What can hang from each mark:
q757: q185 q798
q4: q185 q693 q798 q896
q154: q185 q693 q896
q798: q4 q154 q757
q896: q4 q154 q757
q185: q4 q757
q693: q4 q154

Known rows, with every way that one mark hangs from another:
{q693 {q4 q185 q896} q154}: |  -92 | -132 | -450 | -156 |  187 |  205 |  364 |  531 |  -43 |  -44 |  -67 |  206 |  -52 |  -39 |  -90 |  272 |   34 |  -80 | -165 | -151 |  226 | -481 | -112 |  142 |
{q896 q4 q154}: | -143 |  108 |  -25 |   42 |  207 |  -50 |   92 | -117 | -128 |    6 |  130 |  186 |  121 |   46 |   -2 |  -63 |  -95 |  -23 |  211 |  198 |  168 |  -12 |  -47 | -413 |
{q185 q757}: |   33 |  107 |  119 | -102 | -138 |  -55 |   73 |  -10 |   84 |   35 |  138 |  -27 |  -10 |  125 |   66 |   -1 |  -25 |    2 |   58 |  -21 |  -45 |  -48 |  191 |  -48 |
{q896 q4 {q154 q185} {q757 q798}}: | -364 |  145 |   51 |  156 |  328 |  -21 |  357 |  -56 | -255 | -176 |   51 |  392 | -186 |   85 |  -99 |  -45 | -111 |   82 |  345 |  534 |  313 |  373 |  -73 | -508 |
{q693 q4 q154}: | -121 |  -19 |    8 |  -73 |  112 |   91 |  -14 |  257 | -119 |    4 |   -8 |  293 |   97 |   14 |  -55 |  112 |  156 | -222 |  -63 | -175 |  245 | -140 | -115 | -152 |
{q4 {q798 q154 {q757 q185}} q896}: | -162 | -114 | -212 | -266 |  116 |  163 |  299 |  128 | -187 |  178 |  -26 | -299 |  -50 |  -92 |  -15 |  266 | -110 |  125 |   98 | -151 |  259 |   15 |   52 |  219 |
{q154 {q185 q4 q757} q693 q896}: |  190 |  135 |  141 | -150 | -262 | -132 |  347 |  186 |  145 |  108 |  153 |  330 | -252 |  212 | -195 | -204 |   73 |  -23 |  240 | -177 | -328 |  -90 |   59 | -103 |
{q693 {q4 q798} {q154 q185 {q896 q757}}}: | -289 |  -38 |   17 |  -88 |   70 |  259 |  532 |  300 |    5 | -282 | -116 |  613 | -240 |  162 | -106 |   35 |    7 | -275 |  116 |   11 |  366 |  250 | -334 |  -72 |
{q896 q4 {q154 q185}}: | -196 |  134 |  -62 |  103 |  180 |  -93 |  302 |   -7 |  -93 | -154 |  160 |  439 |   -6 |  102 | -102 | -102 | -112 | -104 |  244 |  162 |  171 |   36 |  -66 | -353 |
{q154 q185 {q693 {q4 q798}}}: |  -40 |   38 |    5 | -166 |  -68 |  -23 |  161 |   69 | -118 |   43 |   51 |  121 | -173 |  109 | -107 |   69 |   46 |  -83 |   12 | -207 |   16 |  -53 | -144 |  -63 |
{q798 {q4 {q185 q757} {q693 q154}}}: |  -53 | -200 | -249 | -440 |  -82 | -186 |  336 |   77 | -237 | -154 |    7 |  -78 | -333 | -162 | -183 |  -33 |   88 |   -2 |   12 | -172 |  165 | -756 |   33 |  -16 |
{q798 {q4 q693 {q896 {q757 q185}}} q154}: | -235 | -306 | -319 | -436 |  131 |  125 |  283 |  145 | -195 |  -93 |  -98 | -251 |  -13 | -248 |  -84 | -182 |  122 |  206 |  111 | -263 |  107 | -431 |   35 |   52 |
{q4 {q693 q154} {q896 {q757 q185}}}: | -230 | -450 | -346 | -322 |  205 |   56 |  473 |  578 |  -15 | -296 | -259 |  199 | -199 | -199 | -157 |  -63 |  147 |   60 |   41 |  -84 |   11 | -264 | -263 |  324 |
{q154 q693 {q896 {q4 q185} {q757 q798}}}: |   55 |  -47 | -224 |  -63 |  318 |  -32 |  413 |  -45 | -184 |   23 | -124 |  186 | -474 | -153 | -178 |  -29 | -137 |  292 |  267 |  417 |   30 |  111 | -216 | -185 |
{q798 q4 q757}: |  -89 |  -25 |  -16 | -161 |   88 |   95 |  -90 |  -74 | -391 |  100 |   15 |  -86 |   67 | -145 |  -81 | -163 |  128 |   46 |  189 | -117 |  128 |   21 |  -67 | -213 |
{q4 q693 q798 {q896 q154 q757}}: | -304 | -157 | -214 | -279 |   55 |  120 |  365 |   46 |   20 | -261 |  -89 | -243 | -157 |  117 |  -30 |  -54 |  -12 |  214 |  113 |  200 |   68 | -175 | -173 |   16 |
{q154 q185 q693 {q896 q757}}: |   56 |  -35 |  -25 |  -17 |    9 |   36 |  319 |  197 |   96 | -220 | -104 |  412 | -331 |   49 | -282 | -393 |   43 |   49 |  204 | -110 | -218 |  232 | -249 |   48 |
{q757 q185 {q798 q4 {q154 q896}}}: |  -22 |  -88 |  -42 |  -77 |  206 |  239 |  188 | -184 | -123 |  252 | -205 | -157 |  -62 | -101 |   50 |  252 |   25 |  232 |   48 |   18 |  415 |    5 |  181 |  112 |
{q154 q185 {q693 {q4 q798 q896}}}: |  -63 |  -23 | -179 | -188 |  -26 |  236 |  303 |  292 |   11 |   65 |  -38 |   83 | -110 |  143 |  -75 |  157 |   71 |    6 |  -17 | -247 |  -75 | -162 | -140 |   69 |
{q185 {q4 {q896 q154}} q757}: |  -94 |  174 |   38 | -139 | -109 |   58 |  259 |  206 |   90 |  150 |  230 |  -61 |  132 |  275 |   22 |    5 |   19 |   70 |  160 |   45 |  -40 | -244 |  280 | -232 |
{q693 {q154 {q185 q757} {q896 q4}}}: |  -59 |   56 |   20 |    5 |   34 |   55 |  547 |  215 |  123 | -130 |   35 |  801 | -166 |  125 | -125 |   -4 |  -63 | -239 |  273 |   30 |  119 |   33 | -101 | -217 |
{q896 q4 {q154 q185 q693}}: |  -55 |  100 |  -46 |   27 |  154 | -177 |  208 |   -5 | -186 |  -56 |  127 |  375 | -115 |   39 | -262 | -241 |  -22 |   -6 |  282 |  -34 |  -48 |  -40 | -126 | -371 |
{q693 q4 {q154 q185 {q896 q757}}}: | -204 |  -35 |  -38 |  -34 |  147 |  229 |  406 |  453 |   24 | -305 |  -74 |  776 | -108 |  120 | -163 | -139 |  112 | -273 |  104 |  -74 |  229 |  153 | -312 |  -78 |
{q757 {q798 q4}}: |  -90 |   -4 |   77 |    1 |  101 |  186 |  -49 | -204 | -257 |  185 | -147 | -197 |  -50 |  -75 |   39 |  175 |   80 |  183 |   39 |  170 |  237 |   34 |   98 | -178 |
{q896 q757}: | -138 |   -2 |   56 |  -29 |   44 |   -3 |   64 |   45 |  -74 | -154 |    0 |   58 |  -76 |  -20 |  -43 | -205 |   -9 |   -1 |  128 |   89 |   13 |  216 |  -69 | -130 |
{q693 q4}: |  -45 |   49 |  -40 |  -84 |   53 |   77 |  -58 |  104 |  -43 |   59 |   78 |   86 |  192 |   73 |   98 |   67 |   80 |  -91 |  -66 |  -81 |  100 | -112 |  -26 |  -96 |

Rows:
| -172 | -436 | -199 | -361 |  193 |   76 |  436 |  273 | -123 | -288 | -291 |  293 | -212 | -224 | -159 | -246 |  189 |   17 |  131 |  -92 |  196 | -190 | -317 |  182 | -> {q798 {q4 {q693 {q154 {q896 {q757 q185}}}}}}
| -157 |  -13 |  -66 | -209 |  -40 |  139 |  227 |  164 | -202 |  235 |   39 | -170 |  -41 |   29 |  -24 |  158 |    5 |   49 |  198 |   98 |    7 |   33 |  -72 | -154 | -> {q185 {q4 {q798 q757} q896}}
| -294 | -105 | -317 | -321 |  172 | -299 |  529 | -198 | -270 | -328 |  110 |  -76 | -373 |  -74 |  -84 |  -85 | -247 |  104 |  245 |  448 |  267 | -271 | -227 | -286 | -> {q896 {q4 q185 q693 q798} q154 q757}
|  138 |  -56 | -157 | -337 |  189 |   33 |   41 |  189 | -199 |  260 |   45 |   55 |   64 |  -63 | -126 |  -83 |  165 |   78 |  119 | -452 |   87 |  -91 |  -88 |  102 | -> {q798 {q154 {q693 q4} q896} {q757 q185}}
|  -82 |   17 |  128 |   -1 |   10 |  276 |  418 |   90 |  -11 |    1 | -186 |  398 | -271 |  125 | -117 |  166 |  116 |   13 |  141 |   62 |  320 |   46 |   64 |  -74 | -> {q693 {q154 {q185 {q757 {q798 q4}}} q896}}
| -184 |   12 | -107 |   25 |  237 |  404 |  101 |  -33 | -125 |  152 | -186 | -234 |   82 |   76 |   23 |  210 |   99 |  333 |   42 |  193 |  276 |  -95 |  122 | -124 | -> {q757 {q798 {q4 {q896 q154}}}}
|  -76 | -329 | -249 | -443 |  155 | -123 |  132 |   96 | -382 |  -20 |  -44 | -131 |  -35 | -271 |  -72 | -141 |  182 |  138 |  108 | -145 |   77 | -308 | -152 |  158 | -> {q798 {q4 q693} {q757 q185}}
| -108 |  -91 |   26 | -158 |  -59 | -139 |  327 |  156 |  -24 | -132 |  -81 |  236 | -377 |   74 | -173 |  192 |  149 |   29 |   29 |  110 |  132 | -277 |   20 |   22 | -> {q4 {q693 {q154 {q185 {q757 q798}}}}}
| -192 |   66 |   98 |  -14 |  -46 |  136 |  478 |  446 |    6 |  136 |  -28 |  303 | -238 |  164 | -153 |  323 |  108 |  -19 |  135 |  124 |   86 |  -96 |  158 | -170 | -> {q693 {q154 {q185 {q4 q896} {q757 q798}}}}
| -125 |  -59 | -180 | -185 |  147 | -201 |  113 | -147 | -110 | -116 |  100 |   91 |   46 |   -1 |  -34 | -128 |   -2 |   64 |  174 |  193 |   60 | -355 | -136 | -335 | -> {q896 {q4 q693} q154}
| -312 |    3 |  -60 |  -70 |  105 |  256 |  347 |   75 |   18 | -154 |  -60 | -151 |  -80 |  154 |    2 |   -3 | -112 |  135 |  149 |  197 |  187 |  184 |  -70 |  -61 | -> {q4 q798 {q896 q154 q757}}
|   53 |  171 |  114 |  -77 | -104 | -189 |  196 |   80 |   22 |  -68 |  204 |  132 | -183 |  235 | -213 | -229 |   41 |   60 |  161 | -211 | -119 |  -90 |  130 | -101 | -> {q896 {q154 {q185 q757} q693}}
| -110 | -114 | -396 | -106 |  127 |  115 |  431 |  319 |    2 | -211 |  -46 |  -21 | -234 |  -86 |  -88 |  -48 | -125 |  148 |   30 |  124 |   -9 | -132 |  -72 |  164 | -> {q4 q185 {q896 q757}}
|  -45 |  -79 |  -71 |   34 |  185 |  148 |  268 |  110 |   16 |  -23 | -127 |  552 |  -48 |  -44 | -120 |   11 |  -14 | -162 |  190 |   88 |  164 |   40 | -261 | -222 | -> {q693 {q154 {q896 q4}}}
| -106 |  -19 | -248 | -115 |  106 | -148 |  430 | -175 | -198 |  -19 |   79 |  -26 | -297 | -109 |   22 |  242 | -332 |  -23 |  105 |  313 |  232 | -107 |  -92 | -155 | -> {q896 {q4 q185 q798}}
|  -19 | -211 | -359 | -348 |  -85 | -244 |  370 | -130 |  -78 | -157 |  -17 | -322 | -410 |  -90 |  -32 |  177 | -144 |  115 |  -93 |  171 |   97 | -487 | -115 |  257 | -> {q4 q185 q693 q798}
| -173 | -140 | -137 | -233 |  127 | -173 |  160 |  -52 | -171 | -205 |   55 |  180 |  -88 | -145 |  -73 | -271 |    4 |   25 |  256 |  223 |  -74 | -118 | -240 | -384 | -> {q896 {q4 q693} q757}
| -104 |  -69 |   47 |  -77 |  332 | -114 |  180 |  105 | -225 |    8 | -110 | -107 | -274 |  -50 | -127 |  -71 |   39 |  341 |  155 |  183 |  132 |  300 |  -24 |   42 | -> {q896 {q154 q693} {q757 q185 q798}}
| -289 |  -36 |  138 |  -54 |  -65 |   62 |  624 |  252 |  -56 | -208 |  -90 |  545 | -419 |   84 | -230 |  -68 |  -27 | -249 |  292 |  138 |  212 |  320 | -263 | -213 | -> {q693 {q154 {q185 {q4 q798}} {q896 q757}}}
| -259 |  -85 |   50 |   84 |  216 |  331 |  428 |  142 | -171 | -185 | -314 |  504 | -338 |  -25 | -235 |  -29 |  136 |   16 |  215 |  167 |  377 |  311 | -189 | -156 | -> {q693 {q154 q185 {q896 {q757 {q798 q4}}}}}
| -148 |  -67 |  -48 | -141 |  356 | -217 |  255 |  124 | -280 |  -89 |   74 |  215 | -103 | -121 | -151 | -329 |  -51 |  118 |  330 |   58 |   35 |  180 | -163 | -273 | -> {q896 q4 {q154 q693} {q757 q185}}
| -115 |   91 |  106 |  -15 |   72 |  160 | -147 | -383 | -339 |  286 |  -68 | -345 |  -20 |  -97 |  -39 |  169 |   78 |  172 |   59 |    7 |  368 |  -79 |  268 | -345 | -> {q757 {q798 q4 q154}}
| -186 |   82 |  -29 | -238 |  -81 |  109 |  131 |   -8 | -292 |  344 |  120 | -331 |  -14 |   -1 | -105 |  160 |  -15 |   31 |  238 |  -86 |  142 |  -76 |   92 | -303 | -> {q185 {q4 {q798 q154 q757} q896}}
| -189 |   16 | -182 |    0 |  318 | -107 |  365 |  -70 | -314 |  -57 |    1 |   96 | -350 | -168 |  -34 |  115 | -213 |  154 |  207 |  572 |  244 |  120 |  -54 | -324 | -> {q896 {q4 q185} {q757 q798}}
|  126 |  -83 | -460 | -251 |  106 |   92 |  220 |  371 |  -43 |   93 |    1 |  -68 |  -85 |  -37 | -108 |   89 |   57 |  134 | -127 | -232 | -148 | -530 |  -86 |  177 | -> {q154 {q693 {q4 q185 q896}}}
| -109 | -140 | -128 |  -73 |  309 |   32 |  471 |  183 |   14 | -145 |  -55 |  467 |  -66 | -110 |   60 | -137 | -148 |    5 |  276 |  269 |   81 |  318 | -222 |  -10 | -> {q154 {q896 q4 {q757 q185}}}
|  110 |  112 |   45 | -149 |  -91 | -122 |  132 |   82 | -236 |  219 |  142 |  214 | -210 |    2 | -401 | -300 |  145 |   -3 |  343 | -330 | -138 |  -33 |  -59 | -274 | -> {q798 {q154 {q185 q4} q693 q896} q757}
| -108 | -378 | -568 | -355 |   94 |  111 |  404 |  282 | -183 | -158 | -205 |  -60 | -239 | -254 | -233 |   54 |  132 |   98 |  -81 | -162 |  123 | -816 | -176 |  175 | -> {q798 {q4 q185 {q693 q154} q896}}
| -183 | -176 |   97 |  -56 |  255 |   52 |  466 |  379 | -121 |   32 | -235 |  374 | -308 |  -71 | -100 |  140 |   73 |   24 |  202 |  328 |  286 |  332 | -121 |   -9 | -> {q693 {q154 {q896 {q757 {q185 q4} q798}}}}
|  -97 | -113 |   14 | -336 | -197 | -235 |  167 | -132 | -130 |   54 |   59 | -246 | -195 |   11 |  -22 |   90 |   29 |    6 |   81 |  150 |  -33 | -333 |  -69 | -145 | -> {q185 {q4 q693 q798}}
| -135 |   50 |   67 |  -64 |  -41 |   89 |  658 |   65 |   99 | -111 |   -1 |  637 | -300 |  173 |  -79 |  169 | -162 | -244 |  280 |  132 |  258 |  134 | -124 | -208 | -> {q693 {q154 {q185 q757} {q896 {q4 q798}}}}
| -168 |  -53 | -112 | -324 | -116 | -185 |  182 | -184 | -286 |  -74 |   93 | -145 | -270 |  -36 | -226 |  -11 |   13 |    1 |  174 | -127 |  164 | -231 |  -85 |  -74 | -> {q4 q693 {q798 {q154 q185} q757}}
| -126 |  -92 |   66 | -200 |  -29 | -168 |  334 |   79 | -138 |  147 |   51 | -108 | -143 |  -36 |   86 |  225 | -100 |  -52 |   75 |  134 |  150 |   58 |   36 |   63 | -> {q757 {q185 {q4 q798}}}
|  -24 |   94 |   71 | -257 | -305 |   -8 |  462 |  228 |   22 |  178 |  138 |  -18 | -287 |  194 | -156 |   55 |   -3 |   32 |  195 | -153 | -264 | -159 |  110 | -110 | -> {q154 {q185 {q4 q798 q896} q757} q693}
